Each row was made from one walk, in order. Every step used is in the known rows, and no mark comes twice. Write each row's walk.
In the rows, 128 means zero.
Known rows
gasa-lamobe-kizu-sete: [145  93  78 181 141 137  90 142  86 140 180 146  66 131 117 135 131 111
 103 181 150 133]
lamobe-kibid-sete: [183 140 193 136 108 101  71 121 109  96 164 117 146 106 106 168 114 153
 169 145  66  77]
kizu-sete-gasa-lamobe: [127 101  82 155 167 150 140 119 147  65 131 150  65 150  85 102  78  85
 101 164 136 152]
sete-gasa-lamobe: [ 94 130 111 127 172 117 139 136 165  97 105 138 122 156  96 101  93  91
 129 130 145 148]
kunag-lamobe-kizu: [126 143 147 115 111 137 130 178  76 150 126  82 149 107 162 138 214 144
 109  93 132 151]
gasa-lamobe-kibid-sete-kunag: [191 172 184 148 111  93 100  76 103 163 156 125 126 136 117 154  91 119
 213 167 109  97]
lamobe-kunag-sete: [120  94  92 101  88 112 136 107 158 143 111 118 192 125 136  88 123 150
 121  93 112 132]
gasa-lamobe-kibid-sete: [173 139 173 156 117  67  75 106 110 127 193 139 145 146  87 155 111 137
 192 166  99  98]
sete-gasa: [123 137 126 113 168 146 142 147 152  70  77 116 125 117 123 114  92 117
 110 111 116 130]
lamobe-kunag-sete-kibid: [ 89  81 136  79 117  95 144 127 149 121 135 148 157 144 128 132 125 159
 145  93 128 110]
kibid-sete-kunag-lamobe-kizu: [179 195 186 119 103 136 123 113  55 167 120  47 127  95 179 138 168 106
 167 109 122 143]
lamobe-kizu: [134 124 122 132 136 126  92 171  91 142 127 109 122 108 150 130 167 142
 114 122 130 106]
gasa-lamobe: [ 98  94 108 153 150  95 123 121 139 128 135 135 136 143 100 118 108 125
 139 126 143 116]
kunag-lamobe: [113 114 151 116 115 115 166 138 119 114 116  92 163 111 142 122 156 144
 123  78 124 142]
lamobe-kibid-sete-gasa: [189 176 191 114 132 122  97 130 125  61 135 118 134 124 108 155 102 120
 160 147  79 108]
kizu-sete-gasa-lamobe-kunag: [117 100  88 132 136 140 126  91 136 103 116 140 103 127 111  83  68  91
 119 149 132 156]
kunag-sete-kibid-lamobe: [ 74 110 125 128 127 116 160 127 187 128 142 172 140 160 125 166 153 173
 117 109 145 104]
kizu-sete-kibid-lamobe: [ 90  85 144 167 141 150 127 106 131 110 154 164  75  95 131 188 110 163
 110 132 144  84]
kizu-sete-kunag-lamobe: [155 116 141 136 120 185 194  99  93 112 113  90  88  81 163 124 114 113
 115 108 131 154]
sete-kunag: [143 130 148 135 146 142 149  99 122 136  87  90 115 105 157 120  88 113
 145  97 132 103]
kunag-sete-gasa-lamobe: [106 130  63 120 152 120 162 139 192  98 130 163 133 201  88  77 110  96
 104 140 141 172]

Write each row's walk
[146 176 164 114 122 148 144 146  68 191  93  77 126  94 187 132 185 123
 139  97 150 151] : sete-kunag-lamobe-kizu
[118 131  91  82 107 140 155 116 176 104  80 128 171 128 131  78 102 116
 110 101 112 158] : lamobe-kunag-sete-gasa
[135 136 101 177 102 172  91 126 104 177 155 137  79  80 164 158 166 146
  68 163 134 111] : kibid-lamobe-kizu-sete
[165 138 100 138 153 202 110 167 102  76 129 126  53 104 140 131 133 102
  77 167 127 142] : lamobe-kizu-sete-gasa
[ 86 163 100  95  88 150 138  94 210 179  73 137 198 117 144  90 123 146
  98 101 120 155] : kibid-lamobe-kunag-sete-gasa
[118 163  60 116 145 134 131 173 155 135 137 164 112 202 108 105 165 101
 100 161 164 178] : kunag-sete-gasa-lamobe-kizu
[127 148 150 124 153 125 110 157 146 122 130 176 135 160  95 129 116 130
 144 166 122 125] : sete-gasa-lamobe-kibid
[ 78 148 168 130 138 132  94 165 111 183 145 154 107 118 149 194 178 168
 126 120 160  86] : sete-kibid-lamobe-kizu
[ 91  90 118 132 112  82 105  90 133 177 117 118 170 115 117 100 110 138
 154 108 127 118] : gasa-lamobe-kunag
[ 88 141 127 118 118 133 115 162 150 177 151 175 127 153 143 180 198 171
 106 129 164 111] : kunag-sete-kibid-lamobe-kizu
[161 170 216 106 109 150 165 135  94 178 111 116 156  98 159 152 149 150
 163 107 113 130] : sete-kunag-lamobe-kibid
[100  89 112 105 149 106 167 157 159  70 153 156 126 173 111 153 126 153
 124 107 132 108] : kunag-sete-kibid
[163 165 190 125 114 117 155  81  97 128 102  46 148  95 155 125 117 102
 172  85 105 147] : kibid-sete-kunag-lamobe
[161 104 100 163 130 169  99 156  77 100 155 126  64  98 143 147 151 131
  90 162 128 116] : lamobe-kizu-sete
[162 126 122 144 150 152 118 147 133  84 166 189  78 145  85 137  90 116
 119 198 118 133] : kizu-sete-gasa-lamobe-kibid
[ 93  90  74 120  94  84 137  98 168 165 130 144 190 154 108  80 130 134
 139 123 130 149] : gasa-lamobe-kunag-sete
[ 91 117 115 102 136 110 118 109 155 147  77 122 152 126 111  75  91  96
 146 116 131 143] : sete-gasa-lamobe-kunag
